Each row comes from the steps of one walk. Every step used is in the known rows, and no mark comes twice. Write the walk behind each row, first mark first.
Known rows:
fikip/bedu/vado/begit/voni/motem: [ 0.03 -0.25  0.46  0.03 -2.16 -1.27  0.83 -0.37 -1.27  0.86 -2.29 -1.70
 -1.31 -0.83  0.21  2.72 -0.03  0.34 -2.66 -1.60  0.28 -2.57]
voni/begit/vado/bedu: [-0.86 -0.41  0.20 -1.08 -1.50 -1.25  1.37 -1.15 -2.88 -1.78 -0.78 -0.85
 -0.82  1.14  0.60  2.12 -5.90  0.52 -0.95 -1.55  1.46  0.07]
begit/voni/motem: [-0.84  0.81 -0.92 -1.56 -1.60 -0.61 -0.06  0.09 -1.26 -1.26 -0.62 -1.19
 -2.29 -1.18  1.79  1.35 -3.31 -0.05 -0.71 -3.20  0.66 -2.54]
bedu/motem/voni/begit/vado: [-0.59 -0.08  0.30 -1.29 -1.18  0.11  1.39  0.61 -2.03 -2.53 -2.02 -1.36
 -1.85 -0.24  1.17  0.01 -2.84  3.00 -0.62  0.54  1.97  0.82]
voni/motem/vado: [-1.20  0.87 -1.43 -1.87  0.06 -1.54  0.09 -0.47 -1.41  0.55  0.44 -1.67
 -0.35 -0.93  1.67  1.92 -4.16  0.36 -0.36 -2.03  0.49 -1.23]
vado/motem: [-2.16  1.16 -0.61 -1.16  0.45 -0.71  0.37 -0.04 -2.26 -0.87 -0.11 -1.12
 -2.14  0.88  0.86  0.59 -4.69  1.08 -1.62 -1.41 -0.15 -2.58]
demir/motem/vado: [-0.02  0.55 -0.58 -1.03 -1.04 -1.65  0.16  0.06 -1.03  0.55 -1.06 -1.32
 -0.32 -0.05  1.10  0.97 -3.39  0.79 -0.63 -2.13  1.36 -2.01]
fikip/bedu: [-0.85  0.13  1.35 -0.33 -1.73 -1.61  0.30 -0.52 -1.87  0.75 -1.82 -0.86
 -1.32  1.65  1.33  1.81 -3.78  1.32 -3.25 -3.08 -0.16 -1.56]
begit/vado/bedu/motem: [-1.34 -0.08  1.57 -1.47 -1.95 -1.04  0.89 -0.28 -2.04 -1.30 -0.04 -2.08
 -1.20  0.55 -0.03 -0.23 -4.82  0.83 -0.70 -1.37  1.43  0.24]
motem/vado/begit/voni: [ 0.32  1.17 -1.17 -2.24 -2.95 -0.91  0.65  0.14 -1.30 -0.74 -1.50 -1.54
 -1.57  0.00  0.59  0.91 -2.71  1.06  0.02 -2.03  1.28 -0.54]
voni/begit/vado/motem/pofe: [-3.77  0.55  1.49 -0.94  0.76 -0.52  0.99 -0.17 -2.29 -2.78 -0.99 -0.96
 -1.77  1.12 -0.27  1.28 -4.87  2.24  0.00 -0.18  1.02 -1.45]
demir/motem/vado/bedu/fikip: [ 1.21  0.04  0.38 -1.93 -0.65 -2.31  0.06 -1.54 -0.51  1.49 -0.61 -1.31
 -0.67  0.18  0.23  0.34 -3.14  0.89 -1.02 -1.39  0.93 -1.19]
fikip/bedu/vado: [ 0.50 -0.25  1.52  0.67 -2.49 -2.13  0.68 -0.29 -2.04  1.51 -1.96 -0.53
 -0.43  1.28  0.56  2.99 -2.33  0.89 -3.80 -2.10 -0.37 -1.12]
motem/vado: [-0.27  1.01 -0.79 -1.54 -1.74 -1.66  0.31 -0.11 -1.85  0.30 -0.38 -1.02
 -0.51  0.57  1.34  1.51 -4.46  1.00 -0.55 -2.27  0.54 -0.18]
motem/tuta: [-0.42  0.37 -0.60 -1.66 -1.51 -0.80  0.02 -0.14 -1.33  0.24  0.27  0.63
 -2.54  2.49  1.35  1.92 -4.61  0.35 -3.03 -2.45  1.02 -1.77]
bedu/vado/begit: [ 0.75  0.41 -0.43  0.23 -2.40 -2.02  1.26 -0.09 -2.66  0.84 -1.11 -0.66
 -0.90  1.90 -0.54  2.47 -1.23  0.01 -3.25 -0.54 -0.03 -2.01]
demir/motem/voni/begit/vado/bedu: [-0.08 -0.84 -0.06 -1.64 -1.19 -0.14  1.26 -1.01 -1.29 -1.31 -2.15 -1.25
 -0.91 -0.46  1.20  1.20 -5.40  1.07  0.06 -0.23  2.15 -0.66]
voni/begit/vado: [-0.77 -0.14 -0.16 -0.18 -1.13 -1.20  1.12 -0.11 -3.70 -2.23 -1.54 -0.50
 -1.15  1.23  1.06  2.27 -4.09  1.34 -1.17 -1.55  1.53 -0.61]
motem/voni/begit/vado: [-0.25 -0.03 -0.61 -1.30 -1.57 -0.21  1.18 -0.14 -2.85 -2.17 -2.28 -0.59
 -1.37  0.36  1.85  1.98 -4.55  2.07 -0.01 -0.34  1.37  0.47]
fikip/bedu/motem/vado/begit: [-1.07  0.39  1.36 -1.07 -1.07 -1.58  1.01 -0.01 -0.98  1.36 -1.69 -2.47
 -0.99  0.64 -0.14  0.09 -1.03  2.79 -2.65 -0.81  0.93 -0.33]
fikip/bedu/vado/begit: [ 0.45 -0.25  1.11  0.55 -2.22 -2.09  1.26 -0.49 -2.22  1.89 -2.37 -1.08
 -0.61  1.93 -0.29  2.91 -0.76  0.82 -4.20 -1.02 -0.33 -1.94]
pofe/motem/voni/begit/vado: [-0.38 -0.42 -0.60 -0.85 -0.85  0.33  1.14  0.38 -2.32 -2.40 -2.41 -0.81
 -0.99 -0.04  1.97  1.22 -3.84  2.70  0.10 -0.12  1.20 -1.27]
voni/begit/vado/bedu/motem: [-1.21 -0.50  1.19 -0.89 -1.00 -0.90  1.53 -0.47 -2.22 -2.01 -0.36 -1.50
 -1.35  0.54 -0.02  0.18 -4.31  1.37 -1.53 -0.71  2.12  0.51]
pofe/motem/vado: [-0.36  0.69 -0.78 -1.06 -0.98 -1.19  0.18  0.33 -1.23  0.11 -0.43 -1.15
 -0.15  0.25  1.42  0.65 -3.88  1.66 -0.54 -2.00  0.37 -1.94]
bedu/vado: [ 0.88  0.32 -0.10  0.21 -2.68 -2.01  0.72  0.13 -2.38  0.61 -0.69 -0.24
 -0.72  1.33  0.43  2.64 -2.65  0.01 -2.83 -1.49 -0.12 -1.53]
fikip/bedu/vado/motem: [-1.21  0.08  1.18  0.35 -0.38 -1.51  0.71 -0.24 -2.04  0.86 -1.32 -1.21
 -1.07  0.45  0.15  2.16 -2.89  1.51 -2.74 -0.90 -0.59 -1.91]
begit/vado: [-0.95  0.22  0.17 -0.71 -2.12 -1.39  0.46  0.11 -3.62 -1.58 -1.26 -1.07
 -1.02  1.19  1.07  1.91 -4.83  0.72 -0.14 -2.30  0.87 -0.94]

Which walk is each row?
[-0.18  0.38 -1.17 -0.80  0.05 -0.06  1.55 -0.04 -1.48 -0.76 -1.29 -0.52
 -1.62 -0.27  0.93  1.78 -2.84  1.88 -2.02  1.59  0.24 -0.83] | bedu/vado/motem/voni/begit
[-1.35  0.05  2.49 -0.53 -2.56 -1.38  0.71 -0.41  0.28  1.02 -2.32 -1.52
 -1.31 -0.15 -0.88  2.84 -0.15  0.60 -2.37 -1.43  0.00 -2.70] | fikip/bedu/vado/begit/voni/motem/pofe
[-2.56  0.67 -0.17 -1.08  0.24 -0.58  0.49  0.12 -3.64 -2.15 -0.74 -1.73
 -1.57  0.39  0.79  0.92 -5.45  1.32  0.44 -1.08  0.61 -1.49] | begit/vado/motem
[-0.91  0.51  1.10 -1.61 -1.57 -1.14  0.75 -0.39 -0.82 -0.05  0.66 -1.43
 -1.76  0.88  0.08 -0.60 -4.21  0.55 -2.87 -1.71  0.66 -0.74] | vado/bedu/motem
[-0.57  1.02 -1.40 -2.29 -1.60 -0.78 -0.09 -0.03 -0.73 -0.78 -0.44 -1.84
 -1.11 -2.18  1.91  1.46 -3.76  0.43  0.87 -2.87  1.13 -0.90] | begit/voni/motem/vado
[ 0.14  0.89 -0.65 -1.38 -3.08 -0.77  0.68  0.14 -1.94 -1.17 -1.85 -0.98
 -2.68  0.97  0.46  0.89 -2.27  0.44 -1.65 -2.29  0.81 -2.18] | vado/begit/voni
[-0.22  0.84 -0.84 -1.26 -0.85 -0.14  0.86  0.18 -1.43  0.03 -0.87 -1.02
 -1.48 -0.29  0.92  1.45 -3.61  1.41 -1.09  0.78 -0.52 -1.05] | bedu/vado/motem/voni
[ 0.08  0.12 -0.98 -0.96 -0.64  0.14  0.96  0.20 -1.02 -0.97 -1.75 -0.21
 -1.60  0.42  2.08  0.87 -3.25  2.38 -2.03 -0.47  0.43 -2.22] | pofe/motem/voni/begit
[ 0.22  0.76 -1.24 -1.62 -2.30 -0.51  0.56  0.54 -0.84 -0.82 -1.58 -1.72
 -1.06 -0.39  0.71  0.12 -2.05  1.65  0.25 -1.62  1.07 -2.20] | pofe/motem/vado/begit/voni
[ 0.55  0.73 -0.96 -1.61 -2.39 -0.83  0.51  0.32 -0.64 -0.41 -2.25 -1.78
 -1.42 -0.83  0.43  0.46 -1.61  0.90  0.00 -1.84  2.10 -2.33] | demir/motem/vado/begit/voni
[-3.45  1.48  1.44 -1.64  0.10 -0.72  0.21 -0.14 -0.84 -0.65 -0.20 -0.83
 -2.22  1.57 -0.08  0.51 -4.69  1.25 -1.36 -1.24 -0.47 -2.65] | vado/motem/pofe
[-0.16  0.50 -0.10 -1.37 -0.74  0.01  1.27  0.47 -0.77 -1.25 -1.34 -0.72
 -2.44  0.17  1.31 -0.20 -2.11  2.68 -2.73  0.13  1.24 -0.17] | bedu/motem/voni/begit
[-2.38 -0.20 -0.91 -1.37  1.30  0.24  0.82 -0.16 -2.83 -2.58 -0.18 -0.11
 -2.65  1.22  0.82  1.89 -5.16  1.84 -1.01 -0.17  2.28 -1.35] | voni/begit/vado/motem/tuta
[ 0.84 -0.87  0.30 -1.75 -0.58 -0.38  1.00 -1.28 -1.78 -1.32 -2.06 -0.82
 -1.17  0.10  0.84  0.41 -3.50  2.83 -0.17  0.62  0.71 -0.64] | pofe/motem/voni/begit/vado/bedu/fikip
[ 1.01 -0.13  1.11  0.09 -3.81 -1.39  1.00 -0.02 -1.66  0.58 -3.18 -1.01
 -1.45  0.59 -0.17  2.43 -0.50  0.97 -2.98 -1.79  0.30 -1.56] | fikip/bedu/vado/begit/voni
[ 0.91 -0.50  0.34 -2.21 -1.30 -0.85  1.14 -1.72 -2.21 -1.09 -1.93 -0.60
 -1.61  0.52  0.82  1.32 -4.17  2.14 -0.46  0.32  0.99  1.13] | motem/voni/begit/vado/bedu/fikip
[-2.50  0.40  3.20  0.00 -0.67 -1.50  0.52 -0.31 -0.65  1.09 -1.16 -1.02
 -1.10  1.36 -0.75  2.18 -3.01  1.74 -2.63 -0.79 -0.81 -2.07] | fikip/bedu/vado/motem/pofe
[-0.40  0.67 -1.16 -1.19 -0.77 -1.22  0.75  0.14 -1.51  0.39 -0.91 -1.63
 -0.29  0.91  0.44  0.68 -2.33  1.63 -0.92 -0.99  0.37 -2.51] | pofe/motem/vado/begit
[ 0.42  0.38 -1.14 -0.52 -2.21 -1.15  0.92  0.03 -1.60 -0.07 -1.14 -1.48
 -1.46 -0.81 -0.02  2.33 -0.34 -0.55 -1.74 -1.08  0.48 -2.71] | bedu/vado/begit/voni/motem
[-0.55  1.06 -0.22 -1.63 -1.01 -1.35  1.05  0.35 -1.27  0.31 -0.45 -2.25
 -1.28  0.56 -0.34 -0.51 -1.31  1.84 -1.63 -0.39  1.18 -0.47] | bedu/motem/vado/begit
[ 1.49  0.52 -0.41 -0.27 -3.91 -1.26  1.07  0.38 -1.99 -0.42 -1.93 -0.77
 -1.70  0.64 -0.30  2.03 -0.85  0.05 -2.05 -1.32  0.61 -1.60] | bedu/vado/begit/voni
[-0.56 -0.07 -0.62 -1.09 -0.80 -0.33 -0.11  0.30 -0.98  0.07  0.14  0.42
 -2.08  1.93  1.39  1.13 -4.01  0.94 -2.74 -2.25  0.87 -3.59] | pofe/motem/tuta
[-2.14  1.11  1.67 -0.43 -0.80 -1.34  0.61  0.08 -0.92  0.05 -0.11 -0.58
 -1.27  1.24 -0.81  1.74 -3.36  0.86 -1.87 -0.23 -0.69 -2.21] | bedu/vado/motem/pofe
[ 0.08 -0.69  0.11 -0.81 -1.96 -0.57  0.49 -0.39 -0.41  1.23 -1.39 -0.74
 -2.17 -0.18  0.17  3.21 -0.50  0.30 -3.37 -1.47  1.25 -2.49] | fikip/bedu/vado/begit/voni/motem/tuta
[-0.06  0.48 -0.50 -2.63  0.30 -2.13  0.05 -2.06 -0.90  1.50  0.85 -1.70
 -0.58 -0.66  0.66  1.24 -3.70  0.51 -0.69 -1.33  0.06 -0.49] | voni/motem/vado/bedu/fikip
[-2.01  0.68 -0.56 -2.25 -0.21  0.43  0.58  0.12 -2.71 -2.16 -1.35 -1.80
 -1.76 -0.53  1.59  0.78 -5.85  2.13  1.57  0.20  0.35 -0.58] | begit/vado/motem/voni
[ 0.95  0.53  0.13 -2.42 -1.44 -2.33  0.21 -1.77 -1.09  1.32  0.04 -0.90
 -0.70  0.87  0.38  0.83 -4.09  1.12 -1.05 -1.54  0.17  0.52] | motem/vado/bedu/fikip
[-1.60  1.23 -0.95 -2.36  0.04  0.27  0.43  0.00 -1.27 -0.79 -0.69 -1.23
 -2.40  0.03  1.65  0.43 -5.09  1.74 -0.48 -0.24 -0.38 -1.47] | vado/motem/voni
[-0.50 -0.73 -0.13 -1.66 -1.22  0.29  1.33 -0.69 -1.52 -1.82 -1.47 -1.11
 -0.60 -0.09  1.37  0.88 -5.58  1.83  0.19 -0.04  1.24 -0.57] | pofe/motem/voni/begit/vado/bedu
[-2.41  0.24 -0.53 -0.58  1.15 -0.45  1.16 -0.08 -3.74 -2.96 -0.99 -1.18
 -1.75  0.44  0.72  1.43 -4.76  1.93 -0.35 -0.32  1.23 -1.30] | voni/begit/vado/motem
[ 0.78  0.33  0.71 -1.71 -1.33 -2.07  0.25 -1.72 -1.77  0.85 -0.20 -0.45
 -1.78  1.85  0.23  0.75 -3.93  0.58 -2.58 -1.83 -0.35 -1.05] | vado/bedu/fikip
